In the rows, 128 means zero.
Known rows, with every step that occurs:
lomafu-zasi-sogig-kikif: [106 136 108 132 124 125 141 109  98 123 131 117 124 155 127 133 141 115
 114  95 103 131 127 114 147]
folat-ruvib-fipopek-zasi: [136 128 139 140 111 123 125 129 119 127 123 129 122 124 145 124 119 135
 144 151 117 128 136 123 148]
fipopek-zasi-sogig: [134 117 145 131 121 146 133 118 141 132 127 116 131 111 125 139 124 129
 129 107 139 136 127 118 138]
folat-zasi-babil-kikif: [ 95 113 104 135 121 129 136 127 198 116 127 129 135 116 141 117 130 115
 103 144 151 144 128 117  98]
fipopek-zasi-babil-kikif-sogig: [115 115 132 140 148 118 134 136 252 110 120 130 138 102 123 120 117 125
  70 151 158 145 111 133 134]
lomafu-zasi-folat: [133 127 134 128 118 123 129 135 109 145 135 122 135 146 112 127 115 117
 146 108 144 122 123 134 126]
folat-ruvib-fipopek-zasi-lomafu: [138 126 148 125 118 136 116 136 130 131 131 132 123 109 144 123 122 127
 132 119 102 129 136 133 156]
kikif-sogig: [122 122 118 121 149 133 127 129 115 118 131 129 130 139 138 130 121 138
 129 144 164 130 145 133 162]
lomafu-zasi-fipopek-ruvib: [153 126 135 133 117 119 133 128 120 140 127 128 136 121 120 132 160 120
 108 124 117 121  98 124 104]
zasi-fipopek-ruvib: [155 120 142 128 137 131 129 127 123 135 128 126 136 110 132 133 148 132
 110 131 129 122 119 131 106]
ruvib-fipopek-zasi: [151 125 126 133 114 117 118 132 133 144 127 120 125 130 141 130 123 137
 137 140 121 121 135 135 114]
nedig-zasi-folat: [140 135 139 119 131 125 120 129 102 142 130 126 135 132  93 129 104 133
 159 126 158 125 143 125 110]
nedig-zasi: [142 138 124 130 128 124 121 120  86 132 129 120 130 134 115 134 130 133
 143 149 153 126 148 110 108]
lomafu-zasi-babil-kikif: [115 127 119 149 121 112 133 130 196 124 127 116 135 127 133 120 131 107
  88 133 137 138 107 125 106]
kikif-sogig-zasi-fipopek: [100 127 110 107 159 128 131 128 121 122 122 142 133 148 107 126 121 148
 144 131 118 127 130 131 134]
babil-zasi-folat-ruvib-fipopek: [138 130 148 120 113 126 118 139 140 145 130 134 122 140 138 109  92 125
 169 140 133 128 132 143 153]
tebu-lomafu-zasi-fipopek-ruvib: [151 133 141 138 105 122 129 137 120 146 131 131 128 131 140 145 156 114
 117 106 110 120  86 136 128]
fipopek-ruvib-folat-zasi-sogig-kikif: [123 128 112 122 123 136 142 108  99 107 127 138 115 120 122 128 151 131
 122 121 113 125 132 115 121]
ruvib-fipopek-zasi-babil: [146 122 122 141 118 119 120 130 153 138 124 120 131 122 126 121 113 134
 107 132 104 131 121 136 102]
tebu-lomafu-zasi-babil-kikif: [115 133 123 152 109 116 129 138 195 131 131 117 130 135 152 132 128 102
 103 116 129 137  93 137 129]
lomafu-zasi: [132 128 118 136 114 123 130 126  93 134 133 116 129 149 135 132 138 119
 132 132 139 124 129 119 124]
zasi-babil: [127 118 124 138 140 140 129 125 122 126 130 113 136 127 131 124 115 128
 108 129 135 135 135 128 116]
kikif-sogig-zasi-lomafu: [110 134 123  98 166 138 123 138 120 122 135 135 127 138 124 131 119 138
 126 114 120 125 141 137 149]
folat-zasi: [112 116 103 122 116 140 133 125  96 124 133 131 129 135 143 130 138 127
 148 143 154 130 149 109 118]
fipopek-ruvib: [161 128 151 133 138 130 131 131 115 131 131 116 129 114 148 136 141 131
 105 144 143 118 129 127 113]
babil-kikif-sogig-zasi-fipopek-ruvib-folat: [126 134 132 116 157 108 132 135 202 112 116 150 123 114 108 117 136 146
 124 157 125 119 107 149 107]
nedig-zasi-lomafu-tebu: [148 141 138 127 124 141 113 126  81 139 131 123 125 111 124 146 152 119
 125 113 135 128 159 120 128]
folat-zasi-sogig-kikif: [ 86 123  94 117 125 144 143 107 102 113 130 129 124 141 135 132 140 124
 128 107 117 137 146 105 139]

Rows:
[124 137 136 131 102 112 123 135  92 139 128 135 124 150 122 113 105 121
 174 117 113 125 125 139 153]	lomafu-zasi-folat-ruvib-fipopek
[107 135 114 110 160 126 131 131 109 118 127 132 126 154 124 129 114 146
 140 144 135 124 141 128 141]	kikif-sogig-zasi
[123 134 130 137  97 140 129 124  98 139 136 118 121 151 144 149 132 112
 153  77 125 133 106 130 168]	tebu-lomafu-zasi-sogig
[152 123 143 122 117 118 116 142 147 152 129 127 130 129 117 127  99 137
 151 118 123 119 133 148 114]	ruvib-fipopek-zasi-folat
[148 116 147 123 134 144 122 136 146 137 137 119 135 105 136 137 133 123
 104 111 131 127 134 128 128]	fipopek-zasi-lomafu
[144 136 132 117 135 137 113 127  95 135 136 123 132 116 115 135 133 124
 130 117 139 128 149 120 116]	nedig-zasi-lomafu
[107 136 130 135 121 126 135 112 125 115 120 129 114 131 136 126 121 130
 129 116  80 136 131 118 170]	folat-ruvib-fipopek-zasi-sogig-kikif
[124 127 116 135 103 127 125 131 103 144 134 127 131 153 138 141 142 115
 151 101 116 126 106 133 142]	tebu-lomafu-zasi-fipopek
[144 133 153 136 109 139 115 135 116 135 124 132 116 102 152 135 141 121
 127 116  99 129 146 132 167]	folat-ruvib-fipopek-zasi-lomafu-tebu
[101 135 123 131 150 118 135 133 199 122 124 117 132 126 129 120 112 127
 102 142 117 133 121 130  88]	sogig-zasi-babil-kikif
[123 139 151 126 128 130 126 127  91 124 125 135 131 125  97 122 102 130
 166 135 155 133 145 115 142]	nedig-zasi-folat-ruvib
[164 119 139 129 131 131 125 123 111 130 125 132 129 111 119 126 142 139
 136 140 129 115 123 141 102]	zasi-fipopek-ruvib-folat
[135 132 127 111 156 121 129 130 121 118 119 150 124 129  96 121 132 155
 138 146 114 116 115 143 115]	kikif-sogig-zasi-fipopek-ruvib-folat
[113 146 114 125 136 127 132 102  91 119 126 120 124 138 107 137 132 130
 125 113 118 134 145 105 131]	nedig-zasi-sogig-kikif
[133 114 120 120 119 137 136 127 119 128 127 142 135 109 127 130 159 129
 121 136 131 128 119 115  99]	folat-zasi-fipopek-ruvib
[126 131 144 124 121 127 119 135  98 135 129 132 124 138 133 114  92 134
 176 124 124 126 144 147 154]	zasi-folat-ruvib-fipopek
[125 132 126 134 118 128 121 127  83 125 127 128 120 138 158 120 116 136
 163 149 121 126 149 131 158]	folat-ruvib-fipopek
[119 126 141 152 116 113 128 133 223 117 117 128 127 102 142 111 111 122
 103 153 114 142 113 131 129]	folat-ruvib-fipopek-zasi-babil-kikif
[111 128 117 116 145 129 130 127 109 137 125 126 134 143 116 128 126 141
 149 126 102 123 132 124 102]	sogig-zasi-fipopek
[170 135 135 131 125 119 120 118  96 131 120 138 130 108  88 125 147 141
 141 150 132 118 123 126  82]	nedig-zasi-fipopek-ruvib-folat
[161 131 134 140  99 121 124 133 104 138 130 136 123 134 129 137 152 122
 143 114 113 114  88 146 122]	tebu-lomafu-zasi-fipopek-ruvib-folat
[112 132 119 128 149 132 133 129 117 127 127 118 131 144 117 123 109 136
 116 128 106 129 128 123  97]	sogig-zasi-babil
[142 116 116 136 120 134 134 123 115 113 127 137 126 110 117 115 138 130
 112 146 134 128 120 123  89]	fipopek-ruvib-folat-zasi-babil
[116 113 111 111 122 152 125 131 103 129 141 133 130 121 143 131 142 119
 134 112 139 130 148 119 126]	folat-zasi-lomafu
[175 119 140 126 123 129 123 128 148 138 127 132 128 112 125 119 141 132
 127 154 140 118 110 138  99]	babil-zasi-fipopek-ruvib-folat
[100 132 110 119 165 128 134 132 134 112 124 132 130 146 109 121 104 142
 109 135 120 135 129 130 129]	kikif-sogig-zasi-babil
[104 142 114 135 113 128 136 117  95 128 134 118 118 165 148 148 137 109
 128  77  97 130 112 125 172]	tebu-lomafu-zasi-sogig-kikif
[102 141 136 113 155 130 124 142 187 122 127 136 120 119 144 137 141 123
 106 123 128 128 145 141 152]	babil-kikif-sogig-zasi-lomafu-tebu
[170 127 143 134 133 129 125 128 102 123 130 121 123 116 136 129 136 140
 129 151 147 112 133 137 109]	fipopek-ruvib-folat
[118 130 146 132 116 128 136 134  96 129 130 129 132 140 117 119 112 114
 156 118 140 130 124 123 159]	lomafu-zasi-folat-ruvib
[109 122 123 127 149 120 127 133 197 113 128 129 131 128 149 127 124 131
 115 156 177 132 136 138 152]	babil-kikif-sogig
[117 126 130 131 135 134 140 112 142 121 126 115 128 126 125 139 131 128
 100 106 110 133 129 113 142]	fipopek-zasi-sogig-kikif
[ 84 112  96 127 136 126 136 130 209 102 124 144 135 117 131 114 126 122
  99 150 166 149 127 125 132]	folat-zasi-babil-kikif-sogig
